What can hang from each mark
tamub: mevako pegas zuli
zuli: tamub veza zeren
medi: tamub veza zeren
kosi: tamub veza zeren
mevako: tamub veza zeren
veza: damanam dapun kosi medi mevako pegas
dapun: tamub veza zeren

Every row comes from one small tree of marks. The marks that hang from a mark follow it in brackets, in alphabetical order. Every link used is in the known rows. Which tree was each row made from?
Known rows
medi[veza[mevako]]: [ -7  12   6  -1 -24  18  12  22  -2 -11  -3  -1   1  14   9 -18  21   4
   3  35 -20  -4 -13   5  -5 -18  25  16  -5   6]
dapun[tamub[mevako] veza[damanam medi] zeren]: [-18 -13  -1   8  26 -22   9 -24   7  12  16 -49 -23   3  68   7 -47   5
  47 -13  18   4  48  20 -17   7 -15   7   6  48]
kosi[tamub[zuli[veza[mevako pegas] zeren]]]: [ 13  24   4 -15  30  -4 -15   6  -1   2   1  34   9 -19 -36  -1 -34 -10
  -5  -6 -31  -4 -46 -13  13  13 -20  -9   9 -47]
tamub[mevako[veza]]: [  9 -13  15  -6 -17  12  15   7   8 -24  -4  -3  -2  19  21   4  27   1
  10  44 -44 -12  13  37   8  -4  13  18   4  14]
mevako[tamub veza[dapun kosi pegas] zeren]: [ -8 -27  -4  20 -30  -2  -6  -9  14 -50  17  25  37 -10  45   2  17  -2
 -24  44   1  -4  25  10 -11   1  32 -22   7  14]
dapun[tamub veza[kosi] zeren]: [-18  -2   2  18  17  -6  -3 -17  10  -5  19 -18  -6  35  60  -2 -53  -1
  15  29   3  -2   1  37  -2   6  -7  -2   3  45]
medi[tamub zeren]: [ -7  -4  32   5 -17  14  -6  33 -16 -31  -9 -33 -19  23 -27  15 -10  11
  -8  19  -6 -22 -10  43   0   1  38  32   3  17]
tamub[mevako[zeren] pegas zuli[veza[dapun kosi medi]]]: [ 29 -11 -22 -14  17   0  11 -18 -13   6   5  -7  24 -20 -46   7  -1  -1
 -15 -62   8  16  44 -24  23  13   2 -24 -16 -41]
tamub[mevako pegas zuli[veza[kosi medi[zeren]]]]: [ 26 -12  -9 -17  17   4  10 -14 -18  -1  -9 -22   8   5 -72   9  -4  -1
  -3 -64   3  12  16 -17  26   6   1  -7 -16 -27]
kosi[tamub]: [ -1  18  19  -9   5   3  -5  16  10 -11   8  37   0   4  -1  18  11  -5
  -7  38 -25 -20 -39  14   7   0 -10  12   3  -5]
dapun[tamub]: [ -6  19   4   4  -6   5  -3  11   7  -6  -1   5 -13  11   1   3 -10   2
 -45  42 -13 -14  -8  45  -1   6  -1  11   3  32]
dapun[tamub[mevako pegas] zeren]: [  8   1  -2 -10  21  -7   5 -19  -8  -6  14 -24  -5  18  -9  10 -32   1
 -36 -10 -14  -8  26  19   6  20 -10  -1   5  52]
dapun[tamub[mevako pegas] veza[kosi[zeren]]]: [ -5 -24  -4   8   9   6   0 -11  18  25  11   8  -2  16  28  11 -47   4
  29 -18  11   9   3  48  13   3 -22  16 -18  37]
kosi[veza[damanam medi mevako[tamub zeren] pegas]]: [-12   1 -16   3   1 -17  15  -4   4   7  14  14   2 -21  40   2  18   4
  47 -36  26  -5  23 -17 -21 -15  -4 -26   7   3]
dapun[veza]: [ -3   4   6  11  -5  11  10  20  14  -2  -2   9 -18  26  34   3 -13   2
  22  48 -30  -6 -14  37   5   0   3  27  -8  32]
medi[zeren]: [ -1  -1  13   3  -3  13   2  18  -9 -13 -12  -7 -13  29 -11   2  17   8
 -14  44 -18 -17 -12  38   2  -3  17  13  -5  16]
mevako[veza[damanam medi]]: [-14 -12  12   6 -18  -8  15  -1  14 -16  -3 -22  -6   8  40  -7  58   4
   9  48   1 -14   8   2 -14 -15  12   9  -5  26]
zuli[veza[kosi] zeren]: [ 19   3  -5  -2   7  21 -11   7   5  48 -25  19  -4  14 -18 -19  20  -3
 -16  -9 -32  12 -16  15  20   1 -21  -4  -3 -27]
veza[damanam kosi medi mevako[tamub[zuli] zeren] pegas]: [-18 -17 -21   7 -10 -34  -6 -29  -2  12   8 -12  22 -40  18 -11  19  -4
  11 -32  71  20  11 -82 -23 -29  -5 -52   0 -41]
zuli[tamub[mevako pegas]]: [ 27   3   0 -20  10  11   2  13  -1   7   1  12  -1  16 -22  18 -16  -1
 -19   0 -31  -5  -5 -10  26  10 -12  26 -10 -11]
tamub[mevako]: [ 14   0   9 -10  -9  13   9  13   1   4 -10   8 -11  13  -7  10  23  -1
  -1  21 -32  -2   6  24  11  -5  -3  15   4   0]
veza[damanam dapun[tamub] kosi[zeren]]: [-22  -8   1  18  -7   1 -20 -19  20  41   0  18  11  -6  31  -8  41  -2
  -3   8  49  14 -17   0 -12 -15 -30 -23   1 -19]
tamub[mevako pegas zuli]: [ 28  -4   2 -24   3   1  15  -4  -2 -22   2  -3  10  11 -62  15  -8  -4
 -25 -15 -27   0 -10  -2  28   9   1   3  -9   1]
veza[pegas]: [  4  19  -7   2  -9   7  -9  10  -6   2 -18  38 -14   5 -22  -7  15  -4
 -17  33 -11   1 -27  -9   0   0  -6   7  -1   1]
medi[tamub veza]: [-10   5  30  -1 -41  24   1  40   3 -43   1 -10  -7  19 -25   6  -2   6
   0  19 -14 -12 -17  35  -1  -6  46  43   2  20]
kosi[veza[damanam]]: [ -3   8   7  -3  -5   7  15   6  24  -1   3  25  -6  24  29   6  42   3
  43   3 -20 -18 -19  30   3 -12  -9  -3   5   6]
dapun[tamub[mevako pegas zuli] veza]: [  5  -6  -4  -2  11  -2   9  -7  11 -21  12 -15  -4   9   1  16 -80   3
   5 -10 -18   0   5  46  16  22   0  22 -10  39]
dapun[tamub[pegas zuli] veza[damanam kosi medi] zeren]: [-20 -15  -9   9  28 -32   4 -43   9  -5  27 -49   5  14  31  -1 -53  -1
  18 -29  49   9   7 -18  -4   7 -13 -17 -11  39]
kosi[tamub[pegas zuli] zeren]: [  7   5  21 -20  31  -6  -2   8  20  -8  31  50  22   1 -64  26 -17  -4
 -17  12  -6 -21 -63  14  21  10 -24  -9  -9   7]
dapun[veza[kosi medi[tamub zeren] mevako pegas]]: [-24 -10  -2  24  -4  -2  -6   7 -29  13 -13 -29 -21  -1  36 -12 -33   3
  65 -16  51  18   0 -24 -14 -17  13  20 -12  -7]
veza[dapun kosi[tamub[mevako zuli] zeren] medi pegas]: [ -7  -3  -3   1  24 -10 -20 -15 -16  23   7  52  17 -40 -36   2  10 -17
  28 -29  76  33 -21 -49  -4  -8 -34 -24  -1 -60]

Write each row's tree
[-17   1  -3   3 -34   2  -3   2   8 -14  -7   6   6  -7  10 -13  18   2
  14   0   1   7 -13 -33 -21 -20  17   5   6   2] | medi[veza[damanam mevako[tamub] pegas]]
[ 20  20 -20  -1  17  12 -13   9 -17  57 -33  18 -15 -13 -21 -31  -8  -2
 -11 -18 -35  14  -9 -18   3   8 -21  -3   3 -31] | zuli[veza[mevako pegas] zeren]
[  5  -3  -7  -1 -11  -6  15  10  -1  -4  16  -8  16  -5  12   9   2   5
 -46  12 -18 -15  19  -7  -2  -3  16 -14  -3  30] | veza[mevako[tamub[pegas] zeren]]
[  8  -4  20 -11  -2  -3   7  23 -14  -7  -2 -32 -15  -9 -51  10 -14  -2
 -10 -14  14   5   8  11   6   1  12  18   4   2] | veza[medi[tamub[mevako zuli[zeren]]]]
[ -3   6 -15   1   9  -3  -1 -17  11 -11  10  34   8 -20  28   2  -9   1
  42 -31   8   0  10  20  -5   9 -11 -20  12 -25] | kosi[veza[damanam dapun[tamub[mevako[zeren] zuli]] pegas]]
[-13 -13  -5   5  -9  -2 -23 -19  21  43 -12  48   4   2  -2 -13  50  -4
  28   4  38  14 -48 -33  -4 -25 -38 -25  -5 -32] | veza[damanam kosi[zeren] pegas]
[  7   2  13  -9  -1  -7   8  21 -16  -8   0 -30 -10  -4 -65   6 -12  -1
 -37 -18  21   2  -7  -7   7   7  13  19 -10  24] | veza[medi[tamub[pegas zuli[zeren]]]]
[-12   6  -6  -2   4 -16  11   1  -5  -4  14  -3  -1 -23  18  -2  -3   5
  61 -45  34  -7   6 -19 -14 -12   5 -20   5 -24] | kosi[veza[damanam medi[tamub[zuli]] mevako[zeren] pegas]]
[-16 -12  -1  13 -10  -7 -17  -4 -36  11 -27 -31 -23 -39  -6   1  19   4
  35 -52  66  24  33 -47 -29  -2   9  18   5 -29] | veza[damanam dapun medi[tamub[mevako] zeren] pegas]
[ 38  14 -12 -17  33  17 -11  18   0  45 -14  18  -4  10 -42  -3 -34   0
 -41 -25 -53   1 -13  -5  31  27 -24  19 -12 -20] | zuli[tamub[pegas] veza zeren]
[ -5   5   2  14  -3   1  -1  -6 -10 -35  -2   8   5  10  27 -18  20  -6
 -12  58 -16  -5   1  -8 -13  10  17  -1   9  21] | mevako[veza[dapun[zeren] pegas]]
[-13 -16  18   4 -26  -8  12   3   6 -25   0 -41  -6   4  19   3  40   6
   6  14  11 -14  10  -7 -11  -7  25  24  -8  36] | mevako[veza[damanam medi[tamub[pegas]]]]
[ 20  -1 -18  -8  28   6  -6  -4 -21  40 -18 -23  -7 -17 -15  11   0   5
  11 -72   8  13  48 -47   6  16 -13  17 -11 -48] | zuli[tamub[mevako pegas] veza[damanam dapun medi[zeren]]]
[-15 -22  -3   7 -25 -13  -1 -16  20  16  11 -13  25  -7  61  -1  42   2
   2   3  16  -1   8 -33 -11 -32   0 -39   4 -24] | veza[damanam kosi mevako[tamub zeren]]
[ 14  -8  10 -12  -7   0   8  -4   5 -51   0   4  10   7 -24   1  -9  -6
   6  34 -34  -5 -10  16  13   4  15   1   8 -12] | tamub[mevako[veza[pegas]] zuli]
[ -8  11 -21   8   4  -1   5  -8  -1  18   3  32   6 -19  61 -15  28   2
  53 -19   9   0   7 -20 -16  -8  -9 -26   6 -33] | kosi[veza[damanam dapun mevako[zeren] pegas]]
[ 12   1   8 -12  11   0  -2   0   8 -10   2  -7  -2  -1 -28   3 -47  -2
 -35  11 -22  -1  -6  53  14  14  -9   2   9   6] | dapun[tamub[mevako zuli[zeren]]]
[ 19  20 -13   5  16  17  -5  15 -19  58 -27   1  -8 -14   0 -28  10  -3
 -26 -12 -35  16   8  -9   1  10 -13  -3   6 -31] | zuli[veza[dapun mevako] zeren]
[ -2  20  10  -4  24 -15   0  -9   2 -38  24 -21   3  22 -21   2 -47  -4
 -53  40 -11 -19 -10  31   2  18   3 -21  16  37] | dapun[tamub[zuli] zeren]
[ 10  -5 -10  -9   2   2   5  -5   5   1   9  -1   0  -3   1  14 -24   8
 -36  -5 -15 -11  30  41  10  15  -3   6 -10  31] | dapun[tamub[mevako[zeren] pegas]]
[  4  11  -8  -9  35 -20  -5 -29  -6  -8   8 -28  -5  -8 -29   2 -47  -3
 -10 -31   5   1  30  -4  -4  21 -13 -24  19   1] | dapun[tamub[mevako zuli[veza[damanam medi pegas]]] zeren]
[-11  -5  -7  13 -17 -12   3  -4   6  11   9 -15  18 -31  61   0  34   3
 -20   9   6   0  33 -32 -25 -11   9 -26  13 -11] | veza[damanam dapun mevako[tamub zeren]]
[-15   1 -17   9 -17  -8 -18 -25  -4  43 -23  10   1  -8  37 -29  48  -7
  33  -7  34  21 -32 -80 -13 -34 -25 -25  -1 -59] | veza[damanam kosi mevako pegas]
[-10  -4  10  -2 -18 -11   5   7  -5  12  -8 -36 -19  -7 -17  11  36   5
  -3 -30  38  -1   7 -34 -10  -9   5  22 -10  18] | veza[damanam medi[tamub[pegas]]]
[  7  12  -4  11   4  23 -10   9   2  41 -14  33   4   6 -19  -8  39  -4
 -12   1  -3   9  -6   5   7  -1 -15 -13   0 -30] | zuli[veza[dapun kosi[zeren]]]
[ -9   9  -2   4 -30  11   1  16  -4 -26  -4  15   5   0  -9 -13   0  -1
  -5  16  -9   5 -12 -13 -14 -13  26  11   5  15] | medi[veza[mevako[tamub] pegas]]
[ 13  -3  10 -13  -9   1  -9   8   3 -22  -1 -12   0 -17 -42  19 -31   4
  11 -34 -18  -9  13  10  10  12  19   2  13 -40] | medi[tamub[mevako[zeren] zuli[veza[damanam pegas]]]]
[ -6  16  -6   8 -25  22  -6  15  -9 -19 -13  35   1  -1 -11 -19  20  -2
  -4  25  -1  14 -14  -7 -10  -1  20  19  -3  -3] | medi[veza[dapun pegas]]
[ -6   1   6  12   0  -2   7  -9  -3 -38  12 -19  10  17  34  -8   4  -1
 -38  49 -17 -14  16  20  -8  18  21   4   3  52] | mevako[veza[dapun[tamub[pegas] zeren]]]
